Known rows, with every way that one mark hangs from another
H(C(X) E(Z)): [ 0.23 -2.81  0.34 -2.00 -2.70 -1.18 -0.80  0.38  1.58 -0.62  1.32  1.23
 -0.38  3.56  0.75 -0.40]
H(E(X(C) Z(R))): [ 0.92  1.21  1.93  0.36 -0.40  1.06  0.90 -0.33 -1.35 -1.26  0.63 -0.29
 -4.30  1.18 -0.42 -1.90]
Z(E(X(C)) R(H)): [ 0.84  1.95  2.06  1.38  0.40  0.59  1.09  0.71 -0.14  1.31 -0.76 -1.19
 -1.38 -3.51 -0.34 -0.65]
R(H(C) Z(E)): [-0.60  2.51  0.93  0.09 -0.84  0.39  1.75  1.43  1.05  1.15 -1.28  0.64
  0.66 -0.85  1.12  4.52]
E(X): [ 0.79 -1.68 -2.22  1.66  1.49  0.84  4.28 -2.86  2.49  0.14 -0.38 -0.84
  3.65 -0.89 -0.25  0.24]
C(X(E(H))): [-0.30 -3.06 -1.91  0.40  0.79 -1.48 -3.13  1.22  0.16  0.15  1.41 -3.82
  3.73 -0.71 -0.41 -2.07]
Z(E(H X(C))): [-1.17  2.01  1.51  1.39  2.27  1.16 -0.31  0.16  0.44  1.36  1.37 -4.29
 -0.40 -2.30 -0.62  1.63]
E(H X(C) Z(R)): [-1.42 -0.11  0.32  0.35  1.95 -0.10 -2.13 -0.68 -2.26 -0.95 -0.10  0.63
 -2.00 -2.26 -0.30 -1.36]
Z(E(X)): [ 1.28 -0.41 -0.61  2.62  1.10  1.33  3.13 -1.61  1.90  1.15  0.75 -1.70
  1.70 -1.92 -0.05  1.91]
R(H(E) Z): [ 2.04  1.41  1.03  0.01 -1.02  1.13  2.27  0.49 -0.75  0.40 -3.53  0.66
  0.40  0.30 -0.52  3.71]
E(H X): [-0.15 -1.33 -2.34  1.55  2.92  0.08  1.94 -2.61 -0.50  0.73 -1.95 -0.23
  2.57 -1.75 -0.91  0.33]
H(C E(X Z)): [ 0.81  1.57 -0.87 -0.58 -1.18  0.06  3.23 -1.36 -0.96 -0.38  0.38  2.72
 -3.06  3.73 -0.08 -0.05]
E(H X(C) Z): [-1.51  0.65  0.30 -0.25  1.58  1.09 -2.71 -1.37 -0.30 -0.73  0.99 -0.74
 -1.01 -1.14 -0.48  1.64]
E(H(C) X Z(R)): [-1.62 -0.42 -2.20  0.03  1.63 -1.87  0.94 -1.46 -3.71 -0.55 -1.84  4.08
 -1.15 -0.53  0.24 -1.90]
H(C E(Z)): [ 0.63  0.34  0.15 -1.31 -1.46  0.74  1.38 -0.13  1.77 -0.33 -0.53  2.34
 -1.08  4.75  0.01 -0.43]
H(C): [-0.51 -1.44 -1.66 -0.31  0.72  0.38  2.80 -1.13  5.00  0.54 -0.82 -0.09
  4.28  1.94  0.43 -1.77]
H(E(X(C))): [ 1.18  1.40  1.16  0.75  0.44  1.30  2.85 -0.61  1.92  0.12  0.82 -3.39
 -0.93  2.13 -0.98 -1.21]
C(X(E(H Z(R)))): [-0.64 -3.54 -1.35  0.12 -0.15 -2.24 -5.27  1.61 -3.14 -1.11  0.95 -0.33
  0.77 -1.19  0.20 -3.06]
Z(E R): [ 1.03 -2.58  0.50  2.39  1.10  1.04  1.61  0.17  2.67  0.66 -1.51 -0.99
  2.34 -1.82  0.36 -1.51]
X(C E): [-0.50  0.62  0.28  0.32  0.65  1.91 -1.13  1.33  4.59 -0.23  3.23 -5.54
  2.62  1.89 -0.28 -2.68]

Rows
[ 1.31 -2.54 -0.64 -0.71 -2.38 -1.91 -4.11  1.63 -1.80 -0.70  0.03  1.26
  0.63 -1.11  0.39 -2.81]  C(X(E(Z(R(H)))))
[-1.35 -2.04 -1.67 -1.45 -2.35 -1.55 -2.90  1.27  2.03 -0.98  4.17 -0.58
  1.21  2.65  1.35 -2.04]  H(C(X(E(Z))))
[-1.60  1.62 -1.75 -0.97  0.40 -0.35 -2.95  0.94 -0.99 -0.18  0.75  1.00
 -0.04  2.27  0.06 -1.68]  X(E(H(C) Z))
[ 0.12  1.73  1.18 -0.96 -1.28  0.62 -4.49  2.03 -0.15 -0.78  0.43  0.02
 -1.35  0.22 -0.19 -3.42]  X(C E(Z(R(H))))
[-1.03  0.27  0.78  1.80  1.81  1.44 -0.10  0.83 -0.32  0.66 -0.61 -1.75
  1.63 -3.34  0.17  5.49]  R(Z(E(H)))
[-1.19  0.55 -0.32  0.71  2.80  0.64  0.36 -1.22  0.95  0.42  0.10 -3.37
  1.57 -1.53 -0.89 -0.20]  E(H X(C))
[-2.78 -1.13  0.44  0.16  0.24 -1.65 -0.65  2.37 -0.44  0.48  1.78 -2.16
  1.39 -1.85  1.43  4.25]  R(Z(E(H(C(X)))))
[-0.25  4.12  2.53  1.02 -0.39  1.96  1.40  0.92  0.14  0.63  0.94 -2.47
 -1.33 -3.44  0.43  5.91]  R(H Z(E(X(C))))
[-0.07 -1.04 -2.06  0.53  1.89  0.14 -0.49 -2.59 -1.89 -0.53 -0.81  2.36
  0.11 -1.82 -0.47  1.91]  E(H X Z)
[ 0.23 -3.66 -1.23 -0.22 -1.76 -0.31 -3.32  0.63  1.89 -1.35  3.71 -1.50
  1.91  0.73  0.80 -0.67]  C(X(E(Z)))
[-1.94 -1.55 -1.13 -0.71  1.44 -1.49 -1.39 -0.22 -1.31 -0.49 -2.31  4.07
 -0.12  0.37  0.42 -2.31]  E(H(C) Z(R))
[ 0.04 -2.51  0.62 -0.37 -1.26 -2.69  0.46  2.00  0.70  1.46 -0.88  0.79
  1.67 -1.91  1.02 -2.47]  Z(E R(H(C(X))))
[ 2.85  0.11  0.78 -1.22 -1.82  1.21 -0.96 -0.64  0.31  0.20 -2.96  4.04
 -1.14  1.41 -0.94  1.25]  R(H(E(Z)))
[-0.17 -0.86 -1.42 -1.62 -1.86 -2.41 -0.89  2.03  1.47  0.71  0.93 -1.04
  2.78  1.36  0.48 -3.10]  R(H(C(X(E))))
[-1.71  3.33  1.86  1.74  2.16  1.72  0.39  0.76 -1.33  0.32  1.93 -4.18
 -1.32 -3.42  0.08  5.60]  R(Z(E(H X(C))))
[ 1.82  2.84  1.93 -1.36 -1.53  1.33 -0.26 -0.52 -0.86 -0.03 -0.42  1.09
 -4.28  1.38 -1.05  1.32]  R(H(E(X(C) Z)))
[-1.48  0.66 -1.98 -0.63  1.16 -1.24  0.73 -1.92 -1.86 -0.16 -0.76  3.22
 -0.29  0.37  0.17  0.44]  E(H(C) X Z)
[ 2.28 -0.33 -0.32  1.19 -0.17 -0.05  2.60 -1.65 -2.69 -0.96 -1.54  2.59
 -3.02  0.79 -0.56 -1.27]  H(E(X Z(R)))
[ 1.67  2.94 -0.15 -1.63 -1.80 -0.44  2.27 -0.85 -2.58  0.44 -2.23  4.94
 -3.62  2.45 -0.35  0.31]  R(H(C E(X Z)))
[-0.71  0.05  0.23 -0.10  0.12  2.14 -0.37 -1.78  2.98 -1.10  2.52 -0.70
 -0.26 -0.27  0.15  1.26]  E(X(C) Z)
[ 1.03  4.05  1.98 -0.24 -0.71  1.60  2.06  0.55 -1.60  0.03 -0.80 -1.77
 -2.64 -0.05 -0.73  3.83]  R(H(E(X(C))) Z)
[ 1.00 -1.46  0.88 -2.87 -3.37 -1.86 -1.64  0.95 -0.52  0.15 -0.59  3.56
 -1.29  2.58  0.27 -0.20]  R(H(C(X) E(Z)))
[ 1.15 -2.17  0.42 -1.47 -1.88 -2.91  1.61  1.62 -1.05  0.92 -2.98  1.74
  0.39  1.54  0.00 -4.58]  Z(R(H(C(X) E)))
